Each row comes from the steps of one walk. Every step used is in the known rows, and no mark comes twice. Write the walk behind each row, first mark first.
(in the rows, 128 means zero)
Known rows
U > B: [122 124 138 125 142 121 136 118 135  89 115 179 135 215 198 105 131 184
 118 151 135 127 129 106  77 141 218]
R > E > B > S > U: [116 180 129 138 115 143 127 129 114 177 111 153 140 195 153  89 138 120
 113 148 119 126 133 102  88 135 140]
P > S: [ 94 131 147  99 188 150 139 118 137 126 155 161 156 205 197  97 117 180
 124 156 139 136 146 101  94 144 141]
W > B > S > U > P: [ 89 136 131 158 143 144 133 109 121 166  84 162 116 197 168 100 114 132
 136 134 144 144 139 108  59 154 164]
B > S > P: [108 164 125 142 112 161 106 142 134 143 122 178 145 183 184 121 121 164
 113 137 108 126 146  95  87 170 165]
W > B > S > U: [ 89 149 132 174 143 154 156  99 127 166 101 171 142 197 182  94 126 161
 131 135 142 143 135 101  77 149 144]
B > S > R > E: [107 168 132 139 163 145 108 150 115 166 146 168 120 195 169 140 109 151
 129 144 111 138 142 113  94 150 136]
E > S > U: [109 183 133 152 113 166 139 133 134 134 109 186 150 180 146  99 170 135
 124 155 113 144 132  88 118 157 169]
R > E > B: [125 145 152 108 139 119 106 129 118 132 130 136 138 204 168  74 127 138
 117 152 102 124 127 127  99 117 175]
E > B > S > P: [119 160 126 160  85 146 109 110 131 151  79 159 146 199 172  96 141 129
  94 140 115 115 147  98  74 150 156]
E > B > S > R > U: [133 167 120 165 126 140 111 102 123 143  67 163 149 208 151 129 136 126
 123 148 123 128 135 115  71 132  92]
S > U > E: [112 166 134 134 125 166 124 130 141  96 147 149 124 187 183 122 121 118
 137 163 101 141 122  80  92 169 204]
B > S > R: [100 162 128 168 151 150 115 124 132 148 121 179 128 196 186 148 122 165
 123 145 121 140 145 107  88 165 132]
E > S > F: [ 96 183 146 146 130 151 104 120 143 146 107 181 120 184 158 102 162 149
  91 159 120 154 140  90 112 147 218]
S > U > P: [124 148 131 129 121 153 101 159 131 125 123 151 110 196 184 115 130 125
 150 151 116 141 122 108  91 172 207]
U > E: [ 99 136 147 112 155 141 103 105 144  66 146 152 109 184 187 118 103 139
 123 160  92 139 132  93  85 158 202]
B > S: [ 82 145 135 150 151 144 128 109 137 130 114 195 143 176 190 119 125 188
 113 141 125 137 141 101  87 162 141]
R > B > S: [106 147 131 115 169 141 113 133 135 116  93 126 169 178 177  97 130 189
 110 147 126 132 140  99  87 154  99]
R > U > B > S > F: [132 171 116 122 135 135 123 113 126 139  84 205 139 204 166 139 135 175
 107 152 151 136 127  88  60 134 180]
R > B > S > F: [104 175 131 123 159 148  92 134 141 150 101 120 151 187 183 101 140 178
  90 154 137 143 138  84  86 156 144]
E > S: [ 98 150 145 136 141 144 126 117 137 108 104 190 143 176 149  94 154 160
 114 153 109 141 142 104 113 144 167]
R > U > E > S: [123 161 133  89 147 149 112 106 128  70 102 177 138 166 117 126 128 120
 134 163  93 142 131  96  88 136 139]
R > F: [137 141 142  89 149 146 103 167 129 119 129 155 126 200 176 105 137 154
 129 159 113 138 110 117 100 151 197]
W > B > S: [ 76 122 145 160 168 135 141  83 130 144  96 176 138 193 184  89 112 184
 120 131 139 141 142 114  72 139 142]
B > S > U: [ 95 176 123 166 127 168 138 127 135 154 115 191 144 180 188 121 142 165
 124 145 129 139 133  85  92 174 145]
U > B > S: [103 139 126 142 142 126 145 101 129 122  92 205 133 203 186 120 134 187
  99 143 150 127 143  92  60 150 186]
R > B > S > U: [116 173 119 129 145 161 123 148 133 141  97 124 175 182 174  97 144 166
 120 149 133 136 132  86  93 162 100]

Write each row's walk
[143 161 142 136 142 129  92 150 114 143 139 119 125 224 167 108 122 117
 132 155 102 127 129 132 102 122 169]	S > R > E > B
[118 167 131 148 100 156 117 103 138 105 112 137 124 201 170 101 140  91
 121 164 106 133 125  82  79 154 199]	S > U > E > B
[128 156 115 130 154 146  90 141 117 137  95 175 112 194 151 167 103 130
 148 146 120 139 137 117  68 157 106]	B > S > R > U > P
[151 136 126  96 144 123 128 126 125  83 100 188 158 210 173 123 130 181
 139 155 132 127 116 111  75 124 165]	R > U > B
[135 179 141  89 117 151  99 173 113 143 147 153 138 182 134  90 135 129
 122 147  85 128 141 107 119 135 190]	R > E > S > P
[116 149 119 160 140 134 136 117 126 136 100 192 121 217 179 143 129 165
 109 146 148 130 146  98  57 151 179]	U > B > S > R
[103 173 124 180  99 152 140 100 132 161  73 167 151 198 170  96 159 127
 104 148 131 128 136  93  77 153 138]	E > B > S > U
[155 155 134 115 154 153  89 183 124 136 139 140 122 219 175 135 130 132
 141 160 107 142 114 123 101 153 187]	S > R > F
[103 163 132 115 161 173 151 137 134 152 156 156 159 209 187  98 134 157
 136 161 143 137 139  88  99 155 145]	P > S > U
[ 94 162 119 143 123 159 118 138 129 153  99 179 109 181 173 128 126 130
 128 143 129 139 138  93  72 179 164]	B > S > U > P
[140 155 127  93 173 153 118 103 122 119 120 123 140 223 141 134 110  93
 135 168 127 132 144  99  65 124  99]	P > S > R > U > E > B
[118 171 118 134 158 155 107 114 125 117 109 174 125 186 150 171 102 125
 137 154 107 139 139  98  70 156 105]	B > S > R > U > E
[118 166 127 120 118 136 106 141 106 179  97 146 111 197 141  95 127  90
 117 146 118 127 137 113  72 138 156]	R > E > B > S > U > P
[113 128 137  97 187 143  95 148 125 137 139 130 102 220 175 133 101 121
 145 156 133 140 152 116  73 154 164]	U > P > S > R
[136 158 125 144 114 148 144 137 132 119 118 179 145 218 196 109 150 160
 128 155 140 131 120  90  85 153 216]	S > U > B
[ 91 151 145 116 145 147 116  98 139  79 111 171 117 169 136 111 132 118
 109 162  93 144 146  87  90 152 195]	U > E > S
[146 149 134 123 171 142  86 166 133 105 126  91 154 212 184 117 125 162
 141 157 110 136 128 118 103 148 133]	S > R > B
[135 170 133 127 155 148 100 149 128 120  92 120 158 195 134 108 152 137
 124 158 109 142 144 107 112 142 114]	E > S > R > B
[100 155 130 159 130 141 106  78 134 118  93 141 108 201 155 132 119  86
 100 155 107 132 151  92  55 152 156]	U > E > B > S > R
[135 151 118 144 124 130  93 110 116 143  54 154 121 209 138 137 125  97
 128 147 123 128 139 122  54 138 106]	E > B > S > R > U > P
[ 87 144 136 143 130 135 118  63 137 106  87 155 112 186 158 110 122 104
  89 154 110 130 147  87  57 150 163]	U > E > B > S
[115 168 134 110 108 160  99 121 135  90 120 156 114 176 134 114 129  95
 108 155  78 133 149  80  90 161 208]	U > E > S > P
[ 96 134 139 179 169 140 132  96 124 161 103 156 127 210 178 114 108 165
 131 135 136 143 143 118  72 140 139]	W > B > S > R
[ 86 170 137 152 121 140 101  65 143 137  87 153 102 192 165 114 130  97
  73 159 120 138 147  75  56 151 208]	U > E > B > S > F
[121 192 137 111 129 158 131 160 114 151 140 169 140 180 133  89 150 129
 133 155 101 140 131 101 124 137 173]	R > E > S > U
[105 160 132 114 144 167 146  98 134 136 128 131 135 212 161  95 132  91
 114 167 133 131 145  73  71 148 148]	P > S > U > E > B
[128 134 138  84 177 131  91 146 107 166 130 103 101 230 144 110 105  79
 132 157 126 131 152 126  66 127 154]	U > P > S > R > E > B
[ 99 163 132 101 164 176 142 119 137 127 160 143 134 201 176 113 117 119
 129 166 132 140 143  71  82 162 161]	P > S > U > E
[ 90 164 147 111 179 157 119 123 144 163 159 155 132 212 202 102 127 166
 101 164 147 149 146  85  95 149 193]	P > S > F
[128 173 132 119 108 140 101 140 111 167 120 140 140 196 153  88 126 118
 105 142 104 116 142 111  84 133 159]	R > E > B > S > P
[ 98 113 144  79 188 138 106 131 130 123 131 144 106 204 178 107 103 139
 133 153 137 137 150 112  74 154 166]	U > P > S
